What can hang from each mark
Q406: Q401 Q490 Q633 Q740 Q970
Q490: Q406
Q633: Q401
Q401: Q406
Q738: Q406 Q691 Q740 Q940
Q940: Q401 Q738 Q970
Q970: Q406 Q633
Q691: Q406 Q738

Every row comes from one small tree of marks. The marks that hang from a mark follow it in brackets, in the order of their numbers. Every link used is in the known rows. Which tree was each row made from?
Known rows
Q633[Q401[Q406[Q490 Q740]]]: [  3.5  -9.3   8.8  26.3   5.3  14.4   3.9 -18.3   0.3  14.0 -17.2   9.9
   6.9  15.5  -3.3  -0.8  13.1  19.8 -10.2   8.3  -5.2 -29.2   7.9]
Q633[Q401[Q406[Q490 Q740 Q970]]]: [  7.2  -9.1  10.3  20.9   2.4  14.6   4.4 -25.9   0.5  14.4 -19.3   9.3
   5.4  14.5  -4.8  -1.6  12.1  21.6 -13.1  10.9  -5.8 -29.4   9.7]
Q490[Q406[Q633 Q740]]: [  1.5 -10.2   6.5   7.2  17.7  11.4   0.3 -22.6  -6.8  16.6 -12.8   5.5
   1.3  13.7  -5.9   2.1  16.6  24.1 -11.1  12.8 -10.5 -28.2   7.0]
Q940[Q401 Q738[Q406[Q490 Q633 Q970] Q691 Q740]]: [ -1.2  -0.8 -13.5  24.6  14.2   6.8   7.8 -39.5   0.9  20.1 -16.3  11.6
   6.5  14.3  -5.5  -3.2  13.3  40.1 -14.5  10.3 -20.2 -29.0  12.3]
Q970[Q406 Q633]: [  3.7  -7.6   7.2  16.4   9.5  29.7  -6.6  -9.3   3.6  14.2 -12.7   8.8
   9.8  20.7  -4.5   7.3  17.3  26.6  -1.4  13.8  -1.4 -25.1   4.3]
Q970[Q406[Q401 Q490 Q740] Q633]: [  3.2  -7.8   9.1   9.0   5.0  23.5  -2.0 -27.5  -4.4  15.8 -21.0   7.2
   8.7  16.8  -7.6  -2.5  16.4  42.5  -7.1  13.4  -3.2 -37.0   8.9]
Q406[Q633[Q401] Q740 Q970]: [  8.2  -7.6   5.6   3.8   8.1  12.4   5.0 -43.3   0.0   8.5 -10.5   4.6
  -0.8   9.7  -2.6   4.8  12.7  28.8 -15.8  15.5  -7.6 -28.6  11.1]
Q691[Q738[Q406[Q401] Q940]]: [ -5.3  -5.4 -18.4  29.3  14.5  12.5   0.3 -15.6   9.6  24.2 -10.7   5.9
   7.0  15.9  -5.5   1.8  14.8  31.2  -5.5  12.6 -12.6 -28.5   4.1]
Q970[Q406[Q633[Q401] Q740]]: [  2.5  -9.4   7.7  14.2   8.6  18.0  -1.7 -22.7   1.0  10.0 -16.6   6.7
   4.8  15.8  -3.1   3.0  15.4  26.2  -6.0  13.8  -5.2 -30.1   8.8]
Q691[Q738[Q406[Q490 Q633 Q970] Q740 Q940[Q401]]]: [ -4.3  -1.9 -17.1  23.1  14.2   7.0   4.2 -33.7   7.4  26.9 -17.2   5.3
   9.1  12.4  -6.7   0.0  12.8  37.3 -13.3  18.2 -17.0 -30.1  11.7]
Q738[Q406[Q490 Q633[Q401] Q740] Q691]: [  6.9  -8.7  -3.9  20.1   5.8   5.3   7.5 -34.2   7.9  22.3 -17.7   8.5
  -0.2  16.8  -8.1  -4.4  14.1  42.0 -15.1  12.5 -12.1 -31.6  11.5]
Q970[Q406[Q490] Q633[Q401]]: [  4.0  -7.7  10.0  21.7   0.4  32.4  -2.1 -16.2   0.6  17.0 -18.0   9.9
  11.7  21.3  -5.0  -0.2  15.6  32.4  -3.4  14.4  -1.4 -31.0  10.2]
Q691[Q406[Q401 Q633 Q740]]: [ -1.7  -6.2  -4.8  11.9  16.1   8.3   0.1 -36.2   5.0  11.7 -11.6   3.6
   0.2  11.9  -5.1  -3.8  13.7  29.4 -15.8  14.3  -9.8 -31.6   4.8]
Q490[Q406[Q401]]: [  3.2 -10.4   2.2  12.2  13.8  15.1   0.0 -17.2  -5.7  18.3 -14.1   9.6
   4.4  14.7  -8.0  -2.5  16.0  23.5  -3.5   6.1  -9.1 -27.2   5.3]
Q738[Q406[Q401 Q740]]: [  0.1  -9.0  -3.6  12.8  15.8   8.8   1.5 -23.0   5.3  16.3 -15.0   7.3
   2.1  12.4  -8.1  -0.8  15.3  34.0  -6.9   3.9  -9.0 -29.1   5.4]
Q490[Q406]: [  2.4 -10.4   4.2  13.6  14.8  17.5  -1.4  -7.3  -4.9  18.8 -12.9   9.2
   5.0  17.5  -7.1   3.7  17.0  15.9  -3.7   8.5  -8.7 -22.8   4.7]
Q401[Q406[Q633]]: [  8.2  -9.1   4.7  18.6  18.9  11.2  -0.6 -16.5   5.5  12.4 -11.9  10.4
   5.0  17.0  -4.1   5.0  14.9  13.3 -14.4  12.3  -7.2 -22.3   2.7]
Q633[Q401[Q406[Q490]]]: [  5.8  -9.2   6.7  28.7   5.7  17.5   3.3 -14.1   2.3  15.0 -16.2  12.1
   8.3  17.8  -3.8  -0.4  13.2  16.1  -8.8   8.1  -5.1 -26.2   7.3]
Q940[Q401[Q406[Q490 Q633 Q740]] Q738 Q970]: [ -6.8   0.0  -2.9  36.0  21.6  14.0   3.3 -24.1 -18.4   9.9 -10.6  13.1
  10.3   9.0   1.6  -0.1  12.8  26.5 -23.5  11.7 -19.1 -31.1   8.8]
Q406[Q401 Q490 Q633 Q740 Q970]: [ 12.2  -7.8   2.9 -10.5   9.3   7.1   7.9 -55.7  -8.4  12.7 -20.1   5.8
  -0.3   9.4  -9.4  -2.5  13.6  40.4 -22.5  15.4 -10.7 -36.8  13.0]
Q970[Q406[Q401 Q490 Q633]]: [  8.5  -9.5   2.8   5.5   9.6  17.8  -0.1 -27.4  -3.3  14.5 -23.0  10.4
   6.8  18.4  -9.2  -2.5  16.3  30.9  -9.7  13.4  -7.4 -32.9   9.5]
Q401[Q406[Q490 Q633 Q740 Q970]]: [ 11.5  -9.0  10.6   6.1  12.0   7.9   3.4 -34.2  -1.4  15.0 -21.8   7.8
   2.8  14.4  -7.9   0.6  13.7  23.5 -24.0  17.2  -9.1 -30.2   8.9]
Q691[Q406 Q738]: [ -7.3  -2.7 -15.7  29.5  12.1  18.3  -4.1 -17.4   9.7  16.7 -10.2   3.0
   5.5  19.1  -4.6   0.7  13.9  12.4 -12.5  17.8  -9.8 -24.1   1.8]
Q691[Q406[Q401 Q970[Q633]] Q738[Q740 Q940]]: [ -8.8  -0.5 -15.9  22.6   5.1  13.0  -0.9 -39.0  17.0  25.6 -12.4   0.7
   6.6  11.9  -4.5  -3.6  11.6  38.7 -11.3  22.4 -12.4 -31.2   7.4]

Which tree is each row?
[  2.3  -9.1   7.8  28.8   7.6  14.1   1.8 -15.9   4.1  11.3 -12.4   9.2
   5.9  14.1  -1.1   1.6  12.9  17.0  -7.0   7.1  -4.4 -26.2   5.4]	Q633[Q401[Q406[Q740]]]
[  2.4  -7.5   8.9  24.5   3.4  32.2  -4.6 -13.2   5.4  13.6 -12.1   9.1
  10.3  19.6  -2.3   2.9  15.4  28.9   0.8  13.0  -0.3 -27.2   7.1]	Q970[Q406 Q633[Q401]]
[ -1.8  -0.8  -9.7  31.5  13.3  14.5   5.5 -32.3  -5.9  18.2 -13.6  10.2
   6.9  15.5  -4.9  -3.5  13.7  42.7 -14.1  10.6 -16.4 -32.6   9.3]	Q940[Q401 Q738[Q406[Q490 Q740 Q970[Q633]] Q691]]
[  9.3  -6.5   5.9  -3.8   4.1  15.7   5.5 -47.1  -7.7  15.1 -18.2   5.9
   3.5  10.9  -8.9  -1.6  13.9  44.4 -16.6  13.4  -6.5 -36.4  11.1]	Q406[Q401 Q490 Q740 Q970[Q633]]
[  9.6  -9.4  10.7   9.8   8.9  10.1   2.5 -24.0  -2.1  16.0 -22.9   8.6
   4.6  15.5  -8.4   1.7  13.9  20.0 -18.6  13.3  -7.5 -28.7   7.4]	Q401[Q406[Q490 Q740 Q970]]
[  4.5  -8.8   9.0   4.1   9.2  16.4   0.4 -35.3  -6.6  18.5 -15.1   5.3
   2.0  10.6  -8.3  -4.6  14.7  37.2  -9.3  12.0  -8.2 -32.4   8.5]	Q490[Q406[Q401 Q740 Q970[Q633]]]
[ 14.3  -8.9   7.8   8.7  12.5  11.8   2.7 -29.1   1.5  16.2 -20.6  10.5
   4.5  17.4  -8.6   0.9  13.9  19.0 -22.1  16.9  -8.8 -26.5   8.1]	Q401[Q406[Q490 Q633 Q970]]
[ -3.6  -1.1 -15.8  12.2   8.1   8.8   0.5 -52.8  15.1  18.0 -15.7   0.9
   1.8  11.4  -6.6  -7.3  11.2  29.4 -19.1  21.3 -13.7 -29.4   8.7]	Q691[Q406[Q401 Q633 Q970] Q738[Q740]]
[ -0.9  -0.6 -12.5  36.3  15.8  17.5   3.0 -25.8  -0.1  16.4  -7.7  11.9
   7.2  16.5  -3.3  -0.7  13.7  36.3  -9.3   9.1 -15.3 -26.5   6.1]	Q940[Q401 Q738[Q406[Q970[Q633]] Q691]]
[  2.6  -8.1   3.0  12.4  12.3  12.0   4.1 -31.6  -0.6   8.1  -7.2   5.5
   1.4  11.4  -0.3   6.1  14.2  26.1 -11.5  11.5  -6.9 -28.2   8.2]	Q406[Q633[Q401] Q740]
[  0.5 -10.1   7.9  14.0  12.9  13.5   1.8 -25.9  -5.5  16.2 -12.4   5.8
   1.9  12.8  -4.2  -1.6  15.1  25.9  -9.4  11.9  -9.7 -29.8   9.2]	Q490[Q406[Q633[Q401] Q740]]
[ -4.6  -2.2 -13.4  37.9  11.8   4.2   2.9 -16.4  12.1  29.7  -6.9  12.1
   9.2   8.5  -1.6   5.0  13.1  51.2  -3.0  11.1 -16.8 -24.4   9.1]	Q738[Q406 Q691 Q740 Q940[Q401 Q970[Q633]]]
[  0.9  -7.5 -10.6  24.3   5.6   2.1   4.4 -21.1   5.8  25.6 -14.2   7.2
   3.1  16.0  -5.8  -0.5  14.3  40.3  -9.0  15.9 -12.7 -33.7   5.8]	Q738[Q691[Q406[Q401 Q490 Q740]] Q940]
[  4.2 -10.2   8.9   4.1  11.1  13.9   0.0 -22.0  -7.1  18.1 -16.8   5.6
   1.4  13.3  -8.3   2.3  15.6  22.6  -9.2  11.9  -9.5 -26.9   7.8]	Q490[Q406[Q740 Q970]]
[ -1.6  -6.1 -11.1  28.9   6.4   0.4   6.1 -23.6  19.3  30.4  -9.7  10.7
   2.9   9.6  -1.3   4.3  13.1  48.2  -7.1  14.0 -18.2 -24.3  12.8]	Q738[Q406[Q633[Q401]] Q691 Q740 Q940[Q970]]
[  0.0  -6.3 -10.2  25.6   3.5   0.6   8.7 -26.6  14.6  33.8 -15.8  11.5
   4.4  11.3  -4.2   1.2  13.3  51.9 -11.1  15.6 -19.2 -28.2  15.8]	Q738[Q406[Q490 Q633[Q401]] Q691 Q740 Q940[Q970]]
[  5.9  -7.7   6.3  11.6   5.4  27.4  -2.6 -22.4  -1.8  17.0 -19.9  10.0
  10.4  19.7  -8.2  -2.0  16.6  37.9  -5.2  13.1  -3.0 -33.4   8.1]	Q970[Q406[Q401 Q490] Q633]
[  2.3  -8.0  -4.4   3.5  12.4   3.7   6.1 -29.0  13.1  31.1 -21.3   7.4
   5.1  13.3  -9.3   4.7  15.0  43.4 -12.1  16.5 -15.8 -28.4  14.1]	Q738[Q406[Q490 Q633 Q970] Q740 Q940]
[ -5.1  -0.4 -10.4  16.1   2.5  18.4  -0.5 -39.1  11.7  23.8 -18.9   1.4
   6.6  16.9  -7.8  -3.5  12.5  28.6 -18.7  23.5 -10.9 -28.5   9.8]	Q691[Q406[Q490 Q970[Q633]] Q738[Q740]]
[  2.1 -10.1   4.6   5.8  16.6   9.0   1.6 -32.8  -7.7  16.1 -14.1   6.0
   0.9  10.9  -6.9  -4.1  15.7  31.6 -10.8  10.4 -11.0 -32.4   7.6]	Q490[Q406[Q401 Q633 Q740]]
[ -3.3  -3.5 -11.6  28.2   9.8  16.7   4.0 -13.5  -2.2  21.9 -11.7  13.9
   4.4  17.5  -3.4   3.8  16.0  33.0 -15.9  10.3 -19.7 -24.6   9.2]	Q940[Q738[Q406[Q490] Q691] Q970]
[  0.0  -2.1 -11.1  27.9   5.1   3.8   4.5 -29.1  10.0  28.2 -13.9   8.4
   8.7  13.0  -4.7   0.6  12.0  43.8  -7.5  18.3 -14.0 -29.2   9.6]	Q738[Q691[Q406[Q490 Q970[Q633]]] Q740 Q940[Q401]]
[  5.3  -9.3   5.0  16.8   8.9  22.0  -2.5 -17.5   3.7  11.1 -15.4   9.5
   6.6  18.6  -3.8   3.4  15.6  21.6  -4.2  13.5  -4.9 -26.4   8.0]	Q970[Q406[Q633[Q401]]]
